Each row comes from the steps of one path. Every step used is in the known rows, and no mark comes twice. Write the path behind each row, first mark first.
Known rows
limiz > roki > sudum > bozi > biginu: [ 0.66 -0.69  1.75  1.06  0.69 -3.11 -1.83  0.35  1.04  3.35 -1.37 -2.33
  0.30 -1.27 -2.89 -2.29  0.51 -0.20  2.02 -1.30  1.52]
nazat > limiz > bozi > biginu: [ 1.11 -0.38  0.74  3.09 -1.35 -0.84 -0.08 -1.12  4.74  1.58  0.38 -0.97
  0.64 -0.70 -1.44 -2.26 -0.39  0.77  1.23 -0.33  0.48]
sebave > limiz > bozi > biginu: [ 2.67  0.21 -0.25  4.59 -0.61  0.24 -0.57 -1.19  3.19  1.38 -0.88 -1.44
  0.03  0.34 -1.26 -1.74 -1.94  0.66  0.18 -0.07  0.80]
biginu > sudum > bozi: [ 1.25  1.29  1.95  1.52  4.06 -1.78 -2.06  1.24 -0.09  3.94  0.31 -0.93
 -0.02  0.79 -4.34 -2.25  0.31 -0.92  1.94 -0.98 -0.09]
zimo > roki > limiz > bozi > biginu: [-0.55  0.39  2.64  3.81  0.02 -1.70  0.45  0.95  5.64  1.77 -1.20 -2.42
  0.46  0.09  0.19 -2.60 -1.39  0.92 -0.10 -0.29  2.14]
limiz > bozi: [ 1.19  0.62  2.23  2.83 -0.02  0.69  0.20  0.04  2.87  0.79 -0.87 -0.94
  0.09  0.21 -0.72 -0.86 -1.21 -0.66  0.61 -0.15  0.03]
biginu > sudum > zimo: [ 0.44  0.89  2.12  0.66  2.10 -1.36 -3.28 -0.07  0.61  3.66 -0.67 -0.88
  0.16  0.91 -3.13 -3.73 -1.53 -2.09  1.67 -0.45 -0.09]
sudum > roki > limiz > bozi > biginu: [ 0.30  0.81  1.99  3.77  1.44 -1.93 -1.01  0.24  6.25  2.98 -3.24 -3.09
 -1.37 -0.17 -1.65 -3.21 -3.08 -0.20  0.73 -0.10  1.04]
roki > sudum > bozi > biginu: [ 2.05 -0.42  1.22  2.39  1.87 -3.23 -2.42  0.79  1.18  3.09  0.02 -0.62
  0.67 -0.74 -3.97 -2.13  0.78  0.21  1.98 -0.82  1.59]
sebave > sudum > zimo > roki > limiz: [-3.12  0.45  2.99  3.58  4.73 -2.06 -1.86 -0.47  2.73  1.05 -0.75 -0.93
  0.13  1.01  0.42 -1.68 -0.54 -1.33 -0.43  0.70  1.03]
sebave > limiz > bozi: [ 1.89  1.14  0.67  3.85 -0.29  1.33 -0.12 -0.78  1.46  0.48 -0.70 -0.96
  0.04  0.05  0.40 -0.66 -1.86 -0.63  0.64  0.27  0.02]
bozi > biginu > sudum: [ 1.17  0.15  0.49  0.78  0.71 -1.99 -2.41  0.66  2.60  4.88 -0.16 -2.49
 -0.05  0.53 -4.56 -3.34  0.06  0.77  0.60 -1.31 -0.26]
zimo > roki > limiz > bozi > biginu > sudum: [ 0.13  1.15  3.05  3.06  0.05 -1.89 -0.47  1.91  4.58  4.04 -1.07 -3.07
 -0.16  0.84 -1.85 -4.22 -1.23  1.41  0.18 -0.96  1.14]
sudum > roki > limiz: [-1.53  1.86  1.63  1.23  2.55 -2.36 -1.69  0.74  3.77  2.83 -2.12 -3.03
 -0.88 -0.77  0.27 -2.04 -1.77 -1.66  1.20  0.06  0.11]
roki > limiz: [-1.15  1.15  1.60  0.53  1.39 -1.22 -1.16  1.58  2.85  2.25 -1.04 -3.13
  0.17 -0.67  1.55 -0.54 -1.13 -0.61  0.12 -0.56  0.51]
bozi > biginu: [ 0.49 -0.62  0.00  1.47  0.58 -1.68 -1.17 -0.44  3.79  2.45 -0.36 -2.01
  0.42  0.09 -2.42 -1.92  0.06  0.73  0.13 -0.70  0.76]
sudum > zimo > roki > limiz > bozi > biginu: [-0.42 -0.16  3.38  4.02  0.85 -1.69 -0.89 -0.59  5.62  1.27 -2.24 -1.40
  0.35  0.68 -0.28 -4.14 -2.77 -0.40  0.52  0.24  2.74]
zimo > roki > sudum: [-0.63  0.96  2.24  1.22 -1.22 -2.38 -1.01  0.89  0.61  1.31  0.70 -0.69
  1.19 -1.37  0.24 -2.09  1.39 -0.57  1.59 -0.13  0.37]
biginu > sudum > zimo > roki > limiz: [-1.76  1.68  3.45  0.95  2.52 -2.67 -2.73  1.13  1.87  3.54 -0.87 -1.88
  0.31  0.73 -0.36 -4.58 -1.52 -1.57  1.33 -0.33  0.82]

Write each row's path
[ 1.41  0.38  3.08  2.81  1.57 -1.42 -2.42  0.95  4.24  4.18 -2.73 -2.42
 -0.59  1.34 -3.36 -4.80 -3.98 -0.21  0.64 -0.81  1.42] | roki > limiz > bozi > biginu > sudum > zimo
[-0.72  1.70  4.85  2.67  1.40 -1.13 -1.54  1.22  2.83  2.73 -1.71 -1.11
 -0.01  1.29 -0.40 -4.52 -2.89 -1.28  1.30 -0.05  1.21] | biginu > sudum > zimo > roki > limiz > bozi
[ 0.18  1.97  1.49  1.07  2.00 -2.39 -2.66  0.41  1.64  4.54 -0.98 -1.99
 -1.16  0.15 -3.97 -3.55 -0.57 -1.48  2.03 -0.45 -1.55] | biginu > sudum > roki
[ 1.44  0.97  2.44  2.34  0.30 -1.27 -1.26  2.15  4.32  4.60 -2.16 -3.28
 -0.57  0.69 -2.53 -3.34 -2.39  1.11  0.06 -1.30  0.66] | roki > limiz > bozi > biginu > sudum
[ 0.63  0.36  2.39  0.72  0.45 -1.69 -3.14 -0.15  0.34  1.80 -0.94 -0.22
  0.90 -0.78 -1.07 -2.71 -1.22 -2.29  2.05  0.11  0.69] | roki > sudum > zimo
[-0.04 -0.05  2.05  1.84  1.51 -3.21 -2.89 -0.87  2.74  3.95 -0.16 -0.72
  0.46  1.26 -4.43 -5.67 -0.46 -0.35  1.34 -0.46  1.23] | bozi > biginu > sudum > zimo > roki
[ 1.04 -0.73  0.59  2.89  3.49 -2.32 -1.67 -0.20  2.88  2.63  0.01 -0.95
  0.32  0.40 -4.27 -1.72  0.59  0.14  1.01 -0.71  1.64] | sudum > bozi > biginu
[ 0.96 -0.01  3.19  3.81  0.63 -1.63 -1.79 -0.72  3.56  2.96 -0.76 -0.31
 -0.05  1.64 -4.66 -5.64 -1.74 -0.20  1.41 -0.30  1.41] | limiz > bozi > biginu > sudum > zimo > roki
[-0.18  1.51  1.36  1.26  2.51 -3.70 -3.14  1.52  4.11  5.94 -2.30 -4.08
 -1.45  0.02 -3.53 -4.56 -1.70 -0.10  1.17 -0.94  0.06] | bozi > biginu > sudum > roki > limiz
[ 1.72 -0.53  1.32  3.37 -0.36 -0.17 -0.16 -0.36  4.43  1.71 -1.11 -1.49
  0.24  0.40 -2.90 -2.03 -1.09  0.70  0.26 -0.51  1.01] | limiz > bozi > biginu
[ 0.40  2.60  3.40  2.59  1.81 -1.31 -1.40  1.89  3.48  4.41 -2.76 -2.98
 -1.77  0.25 -1.46 -3.58 -3.17 -1.18  1.55 -0.29 -0.61] | biginu > sudum > roki > limiz > bozi
[-2.14  1.33  1.72  3.39  4.96 -2.33 -1.85  0.24  3.48  2.67 -1.76 -2.70
 -1.39 -0.02 -0.72 -0.65 -0.66 -1.24 -0.14  0.34 -0.67] | sebave > sudum > roki > limiz
[-0.55  0.61  1.77  0.23  0.12 -2.47 -1.31  0.05 -0.52  2.33  0.47 -1.02
  0.80 -2.41  0.69 -1.49  1.30 -1.35  3.74 -0.65  0.09] | nazat > limiz > roki > sudum > bozi
[ 1.07  1.11  1.02  1.48  0.81 -1.44 -1.91 -0.12 -2.12  2.25 -0.71 -1.68
  0.26 -1.53  0.40 -1.07 -0.06 -1.54  2.58 -0.40  0.46] | sebave > limiz > roki > sudum > bozi
[ 1.88  0.60  1.57  4.76  0.32 -1.04 -2.01 -1.57  2.16  2.73 -0.60 -0.43
  0.07  1.65 -3.06 -5.65 -2.46 -0.35  1.32  0.06  1.14] | sebave > limiz > bozi > biginu > sudum > zimo > roki
[-0.21  0.43  2.10  5.77  3.85 -1.93 -0.91 -0.32  6.00  2.75 -2.89 -2.74
 -1.87  0.61 -2.69 -1.75 -1.93  0.25 -0.61  0.23  0.27] | sebave > sudum > roki > limiz > bozi > biginu
[ 2.41  0.28  1.71  2.78 -0.02 -0.89 -0.91  0.72  3.46  4.12 -1.00 -2.00
 -0.34  0.88 -4.75 -3.51 -1.28  0.84  0.57 -1.00  0.10] | limiz > bozi > biginu > sudum
[-0.46  0.14  2.72 -0.49 -0.81 -1.87 -2.25 -0.51 -0.16  1.99 -2.27 -1.76
  0.36 -1.24  0.05 -2.80 -1.13 -2.58  2.25 -0.31  0.52] | limiz > roki > sudum > zimo
[-0.41  1.78  2.93  3.13  1.50 -0.80 -0.66  0.80  4.46  2.00 -2.99 -2.42
 -1.38 -0.32  0.45 -2.07 -3.07 -1.41  1.21  0.15  0.31] | sudum > roki > limiz > bozi
[ 2.48 -0.22  2.43  3.04  1.35 -1.03 -2.35 -0.31  3.31  3.58 -1.68 -1.03
 -0.25  1.54 -5.30 -4.78 -2.70 -0.40  1.16 -0.69  0.92] | limiz > bozi > biginu > sudum > zimo
[ 0.15 -0.48  0.96  0.73 -0.31 -3.39 -1.68 -0.42  1.06  3.25  0.27 -1.81
  0.75 -2.23 -1.86 -2.47  1.46  0.10  3.35 -1.02  0.92] | nazat > limiz > roki > sudum > bozi > biginu
